Known rows, with every way that one mark hangs from another:
nimiv{sadet{fetuga rubanor{tezen}}}: [-46  56  25 -28 -16  26  16  38 -24  19  31  13  14  52  -3 -42  -6 -17
 -50]
segiv{rubanor{nimiv{sadet{fetuga}} tezen}}: [-16  63 -10   4 -19  29  26  47 -24  17  19  17  29  26  -1  -2  -3   4
 -66]
nimiv{rubanor}: [ 14   8  34   6  -1  23 -19   8 -22  10  43  12  11  17  21  11 -23 -12
 -23]
fetuga{rubanor tezen}: [ -1  21  20 -10  59 -19  18 -23  35  46 -19 -33  10  27 -24 -47 -14   5
  11]
fetuga{nimiv{rubanor}}: [-14  -1  23  -2  26 -23  -7  -4 -31  15  11  -6  -8  30  34   9 -15  13
 -52]
nimiv{rubanor{tezen} sadet}: [  6  38  73  18 -13  61   0  43 -59  -5  62   8   9  46  28 -12 -44 -35
 -65]
nimiv{rubanor sadet{fetuga}}: [-17  35  68 -15   9  45 -10  45 -54  28  72   2  10  52  28 -13 -31 -44
 -58]
tezen{nimiv}: [-36 -13 -17 -40  13  -1 -24 -14  -4 -28  10  28 -10  12  21  43   4  15
  -8]
sadet{fetuga}: [-24  28   0 -26  10   7  17  26   1  32   2  -4 -14  10  -2 -20  24  -7
 -13]
tezen{nimiv rubanor}: [-61 -17 -13 -53  23  24 -51 -39  -8 -60  52  61   4  25  46  69  23  13
 -25]
fetuga{tezen{rubanor{nimiv}}}: [-23  30  14 -24  31   5  10  -8  35 -12   2   6  24  18 -20  -8  -1   6
  -4]
fetuga{rubanor{tezen}}: [ -1  25   5   8   7   2  17  -8   3  19   2  -4  -4  17  11 -22   4   9
 -17]
tezen{nimiv{rubanor sadet}}: [-37  -3  32 -37  14  27 -39   5 -41 -24  59  32   5  44  42  44 -29 -12
 -42]
nimiv{sadet}: [-14   5  35  -3   4  16  -3  19 -31  -5  28  -7   9  28   7 -10 -24 -26
 -26]
nimiv{rubanor sadet{fetuga tezen}}: [-16  65  62  -7   1  36   0  33 -44  28  45  12  -6  51  26 -42 -26 -37
 -57]
segiv{rubanor}: [ 11   9 -21  16  10  17  -8  -2 -20  29  10   5  24  11   1   5  -4   5
 -28]
fetuga{nimiv}: [-24  -7   0  -6  26 -39   6  -9 -15   9 -19 -15 -16  17  20   1   1  22
 -36]
tezen{rubanor{nimiv{sadet}}}: [-51  18   9 -32  -7  13 -23  -1  -4 -45  59  43  34  23  25  38   8  -4
 -35]
segiv{rubanor{tezen}}: [ 18  32 -15  31  -5  39  15  14 -24  19   1   7  14  12   0  -8   0   9
 -43]

Rows:
[ -8  54 -10  13 -22  27  20  38 -26   6  18  19  34  23   1   4 -11   7
 -62] => segiv{rubanor{nimiv{sadet} tezen}}
[-31  37  13 -15  -9  41  21  31 -24 -25   9  18 -22  28  17   0   5   0
 -45] => rubanor{tezen{nimiv{sadet{fetuga}}}}
[-22  55 -17  -6  -7   3   8  26 -16  27  14  19  32  24   0  -5  -4   4
 -50] => segiv{rubanor{nimiv{sadet{fetuga tezen}}}}
[-49  70  17 -30 -14   2  10  14 -12  27  11  21   5  50  -4 -63  -5 -13
 -38] => nimiv{sadet{fetuga rubanor tezen}}
[-23  41 -16 -12  -3   8   3  32 -20  27  27  15  40  25   0  10  -6   1
 -50] => segiv{rubanor{nimiv{sadet{fetuga}}}}
[-34  22   7 -26   6 -33  -1   1   6  14  28   4  27  26  11   3 -10   3
 -19] => fetuga{rubanor{nimiv{sadet}}}
[-32  50  17 -12 -22  -4  -3  -3 -13   5   9  24  15  44  -3 -50 -22  -8
 -29] => nimiv{sadet{rubanor tezen}}
[-50  54 -36 -40 -26 -30 -15 -44  25  -6 -20  64   2  31   0 -27   6  35
 -10] => sadet{rubanor tezen{nimiv}}
[-34  37   3 -22   1 -37   4  -5  11  15  15   9  19  26  10 -12  -8   6
 -19] => fetuga{rubanor{nimiv{sadet{tezen}}}}
[-44  18  17 -13   9 -26  10   5 -32   7   3  -4   1  49  18 -18 -16  13
 -65] => fetuga{nimiv{sadet{rubanor{tezen}}}}
[-40  61 -24 -27 -56 -15  16  15  25  -9   5  46  37  23 -18 -10   1  29
 -26] => sadet{rubanor{nimiv tezen}}
[-59   1  -1 -54   3   2 -33  -8 -19 -25  36  38  12  43  19  30 -14   4
 -29] => tezen{nimiv{sadet{rubanor}}}
[-41  38  14 -37  69 -33  35   3  14  70 -24 -37 -18  40  -5 -52  15  12
 -31] => sadet{fetuga{nimiv rubanor tezen}}
[-16  39  -2 -12  -3  -2 -11 -25   0 -13 -10  40 -25  16  23  -8  -3  14
 -15] => sadet{tezen{nimiv{rubanor}}}
[-40  20  21 -10  44 -54   5 -27 -24  35  -7 -19 -13  52  35 -36 -12  14
 -55] => fetuga{nimiv{sadet{tezen}} rubanor}
[-49  91 -25 -39 -24 -21  19  -8  28  46 -25  40  -6  32 -17 -78  27  18
 -18] => sadet{fetuga rubanor tezen}
[-20  40   9 -26  40 -39  25  -8  50  35 -16 -19  26  23 -28 -31 -13  15
   6] => fetuga{rubanor{nimiv} tezen}
[-29  36  26 -11 -24  20   4  20 -24  -3  30  16  24  46  -2 -28 -23 -12
 -41] => nimiv{sadet{rubanor{tezen}}}
[-15  44  77 -16  27  46   1  45 -40  37  58 -11  11  57  10 -31 -38 -43
 -52] => nimiv{rubanor sadet{fetuga{tezen}}}
[-28  32  26 -25  32  10   9  -2  25 -13  11   4  27  28 -17 -11 -10  -2
 -13] => fetuga{tezen{rubanor{nimiv{sadet}}}}
[ -1  52 -27  15 -24  18  21  28  -9   9   4  21  30  10  -3   9   1  19
 -49] => segiv{rubanor{nimiv tezen}}
[-36  26  35 -25  21  12   6  27 -27  31  35 -12   3  42  12 -28  -7 -28
 -35] => nimiv{sadet{fetuga{rubanor}}}
[  1  45  64  11  -6  31 -12  14 -45   6  44  15   4  44  28 -29 -43 -32
 -48] => nimiv{rubanor sadet{tezen}}
[-61   6   8 -56  27   7 -20   5 -23  -6  35  19  -7  42  29  24  -1  -4
 -33] => tezen{nimiv{sadet{fetuga{rubanor}}}}
